Each row was made from one path, in order. Every step used is in the known rows, and no mark comes twice. Write each row's path.
Known rows
S, N, A, E: [ -5.7  32.3  12.5  19.6  -3.0  -3.7  -0.8 -21.7 -23.8  16.9  -9.4  -1.5
 -28.8   2.5  18.4  -5.6 -33.8 -14.4]
W, X, N, A: [  0.3  35.7   6.5  -4.9  22.7   0.9 -14.2  40.5 -27.7  -5.2 -11.3   4.3
 -42.2  29.5 -15.9   2.9 -28.6  -7.7]
X, N, W: [  2.7  39.7  20.2 -47.9  18.2   8.8   9.7  -0.3  -6.5  13.8  -1.7 -23.6
 -13.2   8.0   6.4   0.5   1.2  -0.7]
N, W, X: [ -0.2  44.7  18.2  -9.3  25.8  12.2 -18.2  21.2   8.5  -8.9 -15.5  -5.9
  -2.0  18.9 -10.0 -20.2  28.4  -9.2]
A, E: [ -2.1   3.4   5.2  17.5  -6.9   6.5   0.7 -26.2 -13.9   1.5 -17.7   1.3
 -15.6  -1.3  19.2  19.2  13.0   4.1]
N, A, E: [-12.8  15.3   9.1  21.9 -10.3   2.4  -9.9 -18.5 -28.4   7.1 -17.8  17.7
 -22.9  16.9   7.1  27.5 -14.2  -1.9]
X, N, W, A, E, S: [ 15.6  72.3  13.1 -43.7  12.3  27.1  -0.1 -22.0 -22.4 -23.2 -18.6 -19.9
 -52.8   7.3  33.9  29.5   3.1 -20.4]
A, E, W, X, N: [  5.8  34.0  -3.7   8.9  14.5  -1.1  -9.6  13.9 -38.4   5.4 -20.9  -9.7
 -52.9   9.5  23.9  39.9  -8.7  -1.2]
E, S, A, X, N, W: [  8.6  76.5  71.4 -61.5   5.0  24.9  -1.4   6.7 -22.8 -13.4  11.1 -28.0
 -21.4  -7.1  -9.0  53.9 -31.4 -13.3]
X, W, A, E: [ -2.2  24.7   9.9  21.5 -24.9  12.3   8.6   7.3 -39.4 -22.2 -36.4   0.4
 -24.7   4.2  10.2  41.1  22.5  -4.4]
X, N, A, E, S: [ 10.3  41.7  14.1 -21.2  11.4   5.3   1.1 -13.7 -32.8  -7.7  13.0 -10.9
 -57.2   1.4  19.7  44.1 -42.9 -19.9]
A, E, W, X: [  0.6  24.0  -8.6  34.4   6.0  -1.1 -20.4   8.6 -24.7  -2.3 -20.9   3.6
 -32.1   8.6  17.0  31.7   6.1  -5.2]
S, A, E, W, X, N: [ -0.3  56.8   8.8   8.7   2.4   4.3 -29.3  19.3 -48.7  -0.9 -13.9  -4.8
 -46.6  21.4  11.0  58.3 -24.2   4.9]
X, W, A: [ -0.3  19.5   4.6   6.3 -16.4   7.9   9.3  33.0 -26.7 -20.1 -21.8  -0.5
 -10.5   3.9  -8.9  19.5  10.7  -8.6]
E, W, X: [ -0.3  20.2 -11.4  16.2  14.4  -6.8 -22.9  34.6 -13.4  -0.3  -5.0   2.1
 -18.5  11.9  -2.2   9.7  -4.6  -9.1]
W, A, E, S: [ 12.0  33.1  -7.3   4.3  -5.9  18.3  -9.5 -20.5 -17.8 -34.4 -16.3   1.6
 -42.9   1.4  29.2  31.9   4.1 -18.3]
E, W, A, X: [ -6.6  15.1  10.3  11.4 -26.7   3.9  -5.8  15.7 -41.7  -3.7 -42.8  12.5
 -21.4   3.7  -3.9  49.5 -14.1  -5.1]
A, X, N, W: [  1.3  37.1  56.3 -45.1   4.1  14.8  20.7   1.4 -23.0   8.0 -24.8 -23.6
 -10.7  -6.2  -3.8  24.1   1.8   1.7]
A, E, S: [ 14.2  21.9   7.7  -2.0   1.7   9.2  -0.9 -28.9  -4.7 -18.6  10.9  -9.8
 -28.4 -14.8  27.8  31.1  -1.1 -16.2]
S, A, E, W: [ -9.0  31.1   7.1  17.5 -20.9  -0.4 -23.7 -12.1 -38.1  13.8  -2.4   7.7
 -14.7   7.6  16.0  61.8 -22.4   7.0]
X, W: [  0.5  10.3  17.9   0.8  -6.4   1.6  17.2  26.4 -17.1  -6.9   6.3 -14.0
   2.7 -12.4 -10.3  15.0   4.2  -4.7]

Which path is each row?
[  6.0  39.3  43.6  -9.8   0.4  -0.5   7.6   5.6 -17.5  -8.1  13.3 -15.6
 -29.3 -24.7  -5.5   6.9 -56.1 -39.1]	E, S, N, A, X
[ 10.6  25.2   3.1 -10.7  23.1   3.0  -2.2  32.1 -11.5 -12.8  -9.8 -10.8
 -34.2  13.1  -3.7  -3.7  -2.4  -1.1]	W, X, N
[-14.6  18.4  -0.8  22.5 -11.2  -7.1 -17.5 -10.6 -42.1  20.8 -11.3  15.1
 -26.8  13.4  14.1  48.0 -32.5  -7.8]	N, A, E, W
[ 12.2  62.1  20.7 -43.8  25.8   2.8   5.1 -10.2  18.4   0.7  31.4 -39.6
 -11.4 -22.7  18.8 -34.2 -15.9 -38.6]	E, S, N, W
[ -0.5   7.8  54.2   3.4 -21.5   6.5  26.3  28.0 -32.4 -12.9 -13.0 -13.5
   1.4 -24.2 -21.9  40.7   4.6  -5.3]	A, X, W
[ 11.1  70.1  42.7 -34.1   3.4  19.1   7.8  -4.1  -9.9 -19.2 -15.9 -29.2
 -25.7 -19.2   9.7  -3.5 -12.7 -39.1]	E, S, N, W, A, X
[ -9.5  19.5  58.6   9.5 -20.9   3.1  16.0  37.7 -46.8  -6.2 -16.2   2.3
  -5.3  -6.1 -33.1  47.3 -23.5 -11.1]	N, A, X, W
[ -6.1  38.6  39.3 -14.5 -13.2  23.8  -2.0   0.7 -21.6 -12.7 -53.2   5.1
  -5.8   9.9  -8.7  20.7  19.1  -4.6]	N, W, A, X
[  6.9  43.4   9.5 -12.7  17.0  -8.3  -4.2   3.2   0.4  -1.7  37.5 -15.9
 -27.1 -12.0   5.5 -18.0 -57.9 -42.6]	E, S, N, A
[ 13.4  56.9  13.8  -5.1  26.7   9.2 -14.8  12.5 -31.0 -26.0   3.1  -7.0
 -68.4  14.9   9.6  33.5 -28.3 -23.7]	W, X, N, A, E, S
[  3.3  18.7  24.5 -14.7 -17.6  15.5  13.4  12.4 -40.8 -16.6 -45.3  -1.4
 -35.3   4.5  -2.8  36.4  -8.8   3.3]	W, A, X, N
[-10.1  35.6  -2.8  38.3   5.9  -5.2 -34.7  16.5 -39.7   6.5 -23.7  20.7
 -37.6  27.9   3.8  36.9 -18.9 -13.2]	N, A, E, W, X
[  4.9  29.9  -8.3  -6.5  24.0  -5.8 -10.8  39.5 -25.8   2.8  -2.6  -9.9
 -40.1  12.5   3.4  15.6 -21.8  -6.8]	E, W, X, N
[ -6.7  28.5   1.2  -1.5  -4.3  -9.8  -4.4  -4.0 -54.6  26.6 -10.1   3.9
 -49.7  14.8  21.4  55.7 -44.9  -3.4]	X, N, A, E, W
[  0.4  30.1  52.9 -20.4 -18.1  10.4   3.2  15.0 -37.4  -2.8 -12.4  -8.2
 -18.0  -0.5 -16.1  51.9 -31.4  13.2]	S, A, X, N
[ -6.8  39.9   4.5 -18.2   1.8  17.5 -10.9   2.3  -5.6  -6.2 -30.7   5.5
  -0.9  22.9   1.3  -5.6  18.3  -5.6]	N, W, A
[  3.7  60.0  18.5 -13.5  32.8   1.3  -7.5  16.9  12.0   3.5  -7.5 -25.0
  -9.1   3.0   1.3 -53.4   9.8 -21.7]	S, N, W, X
[ -3.8  20.1   8.5 -19.0   6.1  -4.7   1.8  13.9 -29.6  10.8   0.6   4.3
 -29.1  16.6  -6.8  13.1 -40.5  -2.2]	X, N, A
[ -0.5  44.8  19.5 -26.2  16.8   1.4   6.9  -9.5  12.1  20.7   1.9 -27.1
   3.0  -7.7  12.2 -41.5  -3.9 -16.9]	S, N, W
[ 12.3  74.0   5.7 -36.6  19.1  13.3  -3.0  -3.6   6.4 -14.9   5.2 -28.5
 -23.1  -7.7  18.9 -29.8 -12.2 -40.8]	E, S, N, W, A
[  3.5  32.5  10.1   3.7   2.6   4.5 -11.7 -20.4 -19.2 -14.5  11.2   3.6
 -34.3   1.5  12.2  34.4 -25.5 -24.2]	N, A, E, S
[ -4.2   9.2  -6.0  18.7 -10.4  -3.7  -7.3 -19.3 -25.7  15.0 -10.0   0.8
 -19.1  -1.6  25.6  41.9  -5.2   1.1]	A, E, W
[ -5.7  46.2   7.5  32.5  -5.2   2.7 -42.5  13.3 -34.2  -5.3 -16.4  10.8
 -28.1  21.0   3.6  49.8 -12.1   2.6]	S, A, E, W, X
[ 16.0  56.0  12.9   4.2  -6.7   8.5  16.2   0.3 -31.5 -31.7  -1.8 -30.0
 -44.3 -27.8  30.3  15.8  -9.4 -38.2]	X, W, A, E, S, N
